Known rows, with every step that occurs
lagiv-rekav-vesepiv-pomo-fote: [-2.40 -0.43 -0.52  1.71  1.27 -0.56 -3.12 -3.26  2.28  1.76  0.97  0.27
  0.54  2.02  2.17  1.19  1.16 -0.56  0.24  0.62 -0.74 -2.03  0.96  0.26
 -2.02]
lagiv-rekav-vesepiv-vaze-fote-pomo: [ 0.01 -2.04  1.45  1.03  0.58  1.44 -0.43  1.40  1.06 -0.05  1.53  0.73
 -2.28  0.19  0.90 -1.28  0.29  0.50 -2.01  0.35 -2.08 -3.62 -0.56 -0.29
  0.46]
fote-pomo-dirat-vaze: [-1.09  0.60 -3.07  0.91 -1.03 -1.03 -1.44  2.20  1.75 -0.19 -0.62  0.47
 -3.47  1.99  1.81 -0.53  3.14 -1.70 -0.80  2.19 -1.38 -6.08  2.20 -0.34
  0.19]
lagiv-rekav-vesepiv-vaze: [-0.91 -1.68 -0.99  1.20  0.51  0.32 -1.11  0.18 -1.08  0.40  2.32  0.61
  1.32  0.12  0.63  0.46  0.03  0.25 -1.25 -0.18 -0.27 -3.13 -0.14  0.48
  0.31]
vesepiv-vaze-fote-pomo-dirat-rekav: [-0.38 -0.81 -0.49  0.60 -1.53 -0.47 -0.28  1.43  4.47 -2.78  0.39  1.53
 -3.81  0.96  0.54 -0.04  0.91 -0.06 -2.05  0.20 -4.88 -1.38  1.27 -0.78
 -0.08]
nefelu-dirat-pomo-fote-vaze-vesepiv-rekav: [-3.76  0.92  0.97  2.19 -3.19 -0.28 -3.93 -0.74  0.89  0.90 -1.05  1.89
 -2.67 -2.57 -0.84  0.65  1.05 -0.79  1.63 -0.17 -1.10  2.34  0.51  1.25
 -1.79]
vesepiv-pomo: [-2.10  1.01  1.14  1.29 -0.19 -2.30 -1.09 -0.59  1.72  1.36  1.10 -0.10
  0.24  5.06  2.15  0.83  2.13 -2.99  2.36 -0.61 -0.73 -1.44  3.64 -1.81
 -1.23]
rekav-vesepiv-vaze-fote: [-0.89 -0.65  1.24  1.05 -0.44  2.58  2.33  0.02  0.11 -0.68  1.45  1.13
 -2.06 -0.08  0.28  0.06 -1.19 -0.83 -1.57 -1.41 -0.22  0.59  0.18 -0.79
  0.61]
vaze-vesepiv-rekav: [-1.96  1.32  2.42  1.64 -1.32 -2.13 -0.19  0.42  0.60  1.60  2.29  0.54
  0.16 -0.61  1.19 -0.42  0.67 -0.69  0.59 -1.38 -0.05  1.33  0.63 -0.15
  0.28]
nefelu-fote-vaze-vesepiv-rekav: [-2.74  1.86  1.13  1.26 -1.59  1.31 -0.87 -1.68 -0.66  2.19  0.70  3.09
 -3.91 -1.26 -0.11  0.77  0.80 -0.40 -1.32 -1.80  2.63  0.44  0.58 -1.84
  1.31]
vaze-fote-pomo-dirat: [-0.45  0.62  0.80  0.95 -1.21  0.15  0.45  0.66  2.68 -0.55 -0.35  1.77
 -5.97  2.81  2.22 -0.29  1.25 -1.19 -0.56  0.00 -3.12 -3.40  2.18 -2.12
 -0.38]
nefelu-vesepiv: [-1.93  1.48 -1.52  1.53  0.99 -0.33 -1.55  1.30 -2.87  1.33  1.11  2.08
 -1.06  3.11  1.75  0.11 -0.20 -1.64  1.77 -0.96  0.91 -0.33  1.49 -1.14
  1.34]
fote-vaze-vesepiv-pomo: [-2.32  1.71  1.48  1.44 -3.38  0.16 -0.82  0.11 -1.10  1.12  0.90  0.61
  0.77 -0.98  0.07  1.23  2.44 -1.87 -0.29  0.08  1.36  4.59  0.13  0.16
  0.48]
vaze-fote: [-1.19  1.00  1.29  1.19 -0.64  0.90  2.59 -0.52 -0.34  0.17  1.20  2.07
 -4.55  2.60  1.08  1.49  0.64 -1.94  0.30 -2.29 -0.10 -1.52  2.38 -3.63
  1.50]
rekav-vesepiv-pomo-fote-vaze: [-2.80  1.07 -0.09  1.61 -0.42  1.18 -1.68 -3.73  1.01  1.21 -0.47  0.43
  0.39  1.10  1.15  1.71  1.48 -1.72 -0.30  0.73  0.87  1.20  0.43  1.07
 -1.74]
fote-pomo-dirat: [-0.26  0.89 -0.94  1.05 -1.02 -2.28 -1.67  0.93  0.86  0.04 -0.45  0.90
 -2.38  3.79  2.82 -0.85  2.21 -1.52  0.48  1.47 -2.66 -5.14  2.37  0.15
 -1.59]
dirat-pomo: [-0.98  0.62  0.61  1.99 -1.11 -2.22  0.16  0.97 -2.47  0.97  0.16  0.23
 -2.16  2.08  0.73  0.10  1.52 -2.57  3.14 -0.49 -1.60 -0.96  1.79 -0.41
 -0.92]
lagiv-rekav: [-1.24 -0.12 -1.30  1.31  0.24 -1.52 -1.37 -0.20 -1.83  1.24  2.05  1.36
 -0.19  2.81  1.57  1.72  1.77 -0.86  0.70 -0.63 -0.21 -5.75  1.90 -1.88
  0.84]
pomo-fote-vaze-vesepiv: [-2.07  2.42 -0.98  1.46 -2.40  1.29 -0.50 -2.67 -3.58  0.45 -0.07  2.37
 -0.66 -2.04 -0.27  2.33  1.66 -1.11 -0.81  0.66  1.45  3.61  0.00  0.54
  1.06]
vaze-fote-pomo: [-0.08  0.88  2.97  1.15 -0.23  0.23  1.66  1.30  0.54  0.31  0.23  1.32
 -5.77  3.17  1.80 -0.96  1.91 -1.84  0.02 -0.65 -1.69 -3.74  2.02 -2.77
  0.76]
pomo-dirat-vaze-vesepiv-rekav: [-3.01  0.47 -3.11  1.20 -2.47 -0.54 -1.36  0.68  3.97  0.00  1.15  0.91
 -1.55 -2.41  0.64  0.88  1.02 -0.47 -1.55  0.49 -0.26  0.21  1.03  0.19
  0.95]

Rows
[-3.28  1.55 -1.82  1.52 -1.17  0.29 -1.04 -0.39  1.49  0.94  0.71  0.13
 -1.21 -1.60  0.19  0.86  2.52 -2.36 -0.31  1.11  1.04  3.79  2.06 -0.30
  0.75] | dirat-vaze-vesepiv-pomo-fote
[-1.60  1.88  0.31  1.41 -3.34  0.87  0.55  0.37 -4.45  0.81  1.03  1.58
 -0.06 -2.09 -0.38  1.37  1.82 -1.29 -1.12 -0.48  2.45  2.48 -0.55  0.34
  1.88] | fote-vaze-vesepiv
[-0.23 -0.51 -2.27  1.19 -0.95 -2.07 -1.88  1.41  3.06 -1.58 -0.01  0.13
 -0.91 -0.02  1.44 -1.28  1.41  0.30 -2.13  1.56 -3.43 -3.15  0.04  3.01
 -2.62] | fote-pomo-dirat-rekav-vesepiv-vaze
[-2.23  0.68 -0.94  2.03  0.06 -2.51 -0.93 -0.98  2.45  0.65  1.20 -0.75
  0.36  1.07  1.52  0.90  2.35 -1.08 -0.35 -1.03 -0.32 -0.69  0.82  1.34
 -2.68] | dirat-rekav-vesepiv-pomo
[-2.73  1.95  0.32  1.40 -2.08  0.44 -1.67 -3.07 -0.10  0.82  0.23  2.03
 -0.43 -1.81 -0.03  1.97  1.45 -0.39 -0.63  0.23  0.50  2.64 -0.44  0.73
  0.96] | pomo-fote-vaze-vesepiv-rekav
[-0.16 -1.00  0.48  0.86 -0.83  1.87  0.62  0.85  2.93 -1.38  0.23  0.88
 -3.24  0.06  1.24 -1.40 -0.86 -0.20 -2.18  0.41 -2.62 -0.52  0.04  0.53
 -0.85] | rekav-vesepiv-vaze-fote-pomo-dirat
[-0.53  0.31 -0.44  1.53 -0.94 -0.01  0.36  0.34  4.08 -1.00 -0.35  1.07
 -5.63 -0.01  1.84 -0.32  1.10  0.18 -2.56 -0.08 -2.95 -2.46  0.12  0.18
 -1.86] | vaze-fote-pomo-dirat-rekav-vesepiv
[-0.22 -2.25 -0.35  0.91 -0.30  1.42 -1.47  0.81  3.10 -0.90  0.94  1.10
 -2.54 -0.41  1.30 -0.80 -0.20  1.11 -2.55  1.04 -3.43 -3.42 -0.64  0.17
 -0.45] | lagiv-rekav-vesepiv-vaze-fote-pomo-dirat
[-2.70  1.13 -1.64  2.04  0.52 -2.12 -1.91 -3.21  3.09  0.38  0.30 -0.16
  0.06  0.96  1.50  1.51  2.02 -0.87 -0.38 -0.18 -0.78  0.43  1.00  1.77
 -3.23] | dirat-rekav-vesepiv-pomo-fote
[-3.00  1.61 -0.08  1.17 -1.08 -0.09 -2.45 -3.45  1.34  0.78 -0.50  1.19
 -0.15  3.32  0.94  2.86  2.61 -2.49  1.01  0.79 -0.51  0.88  2.20 -0.79
 -0.46] | vesepiv-pomo-fote-vaze
[-1.38  0.93 -2.03  1.98 -0.06 -1.75  0.41 -0.63 -0.74  0.25  1.36  0.27
 -0.27 -0.15  1.02  1.17  1.71 -0.45 -1.19 -1.51  0.79 -2.24  0.24  1.45
 -1.50] | dirat-rekav-vesepiv
[-2.54  2.15  1.22  1.76 -1.20 -1.34 -1.42 -2.09  1.27  1.16  0.87  0.53
  0.25  0.21  1.47  0.36  1.30 -2.03  1.21  0.40 -0.55  5.87  2.02  0.07
 -1.76] | vaze-vesepiv-pomo-fote
[-2.61  1.31 -1.29  1.84 -2.80 -3.13 -2.07 -0.41  3.98 -0.15  1.32  0.20
  0.57 -1.05  1.53  0.75  1.53 -0.73 -0.48  0.06 -1.99  5.02  1.33  1.09
 -2.75] | vaze-vesepiv-pomo-dirat-rekav
[-2.92  1.14 -1.95  1.88 -0.75 -0.59 -2.15 -3.52  2.20  0.20 -0.21  0.35
  0.11 -0.45  0.46  2.60  2.76 -0.59 -1.54  0.14  0.07  0.83 -0.34  2.20
 -2.08] | dirat-rekav-vesepiv-pomo-fote-vaze
[-1.71  0.49 -1.04  1.13 -1.76 -1.39 -2.24  2.69  4.27  0.19  0.19  0.11
 -2.76 -1.19  1.34 -1.66  2.35 -0.44 -1.31  1.96 -1.91 -2.83  0.73  0.90
  0.12] | fote-pomo-dirat-vaze-vesepiv-rekav
[-1.10  0.40 -0.11  0.95 -0.30  1.69  1.85  2.80  1.11 -0.01  0.19  0.81
 -6.74  1.22  0.43 -0.19  3.21 -2.21 -1.26  0.26  0.17 -4.47  2.03 -2.83
  2.78] | dirat-vaze-fote-pomo
[-0.93  0.94 -2.32  1.18 -2.00 -0.80 -1.13  2.92  1.22 -0.07 -0.16  0.37
 -2.96 -1.19  1.28 -1.49  2.67 -1.20 -1.50  2.34 -0.84 -1.71  1.04  0.78
  0.05] | fote-pomo-dirat-vaze-vesepiv
[-0.37 -0.55  0.28  1.33  0.00 -0.07  0.95  1.43  2.13 -1.40  0.85  0.30
 -2.88 -0.72  0.19 -0.94  1.13  0.21 -2.67 -0.44 -2.16 -1.32 -0.47  0.96
 -0.76] | dirat-rekav-vesepiv-vaze-fote-pomo
[-2.60  1.39 -0.40  1.31 -4.14  0.24 -1.88 -0.65  1.05  0.34  0.46  1.05
  0.52 -1.33  0.49  1.79  1.79 -1.28 -1.01  0.71  0.05  4.68  0.04  0.55
 -0.42] | fote-vaze-vesepiv-pomo-dirat
[-0.91 -0.46  1.24  0.56 -0.97  1.41  2.19  0.51  0.42 -1.26  1.68  1.89
 -2.76  1.99 -0.10  1.08 -0.29 -1.58 -0.51 -1.58 -1.65  0.12  2.09 -3.02
  2.09] | vesepiv-vaze-fote
[-2.90  1.43 -1.76  1.57 -4.29 -1.08 -2.26 -0.70  2.14 -0.44  0.56  0.97
  0.75 -2.67  0.06  2.19  2.55 -0.43 -1.92  0.45 -0.51  4.70 -0.51  1.64
 -0.87] | fote-vaze-vesepiv-pomo-dirat-rekav
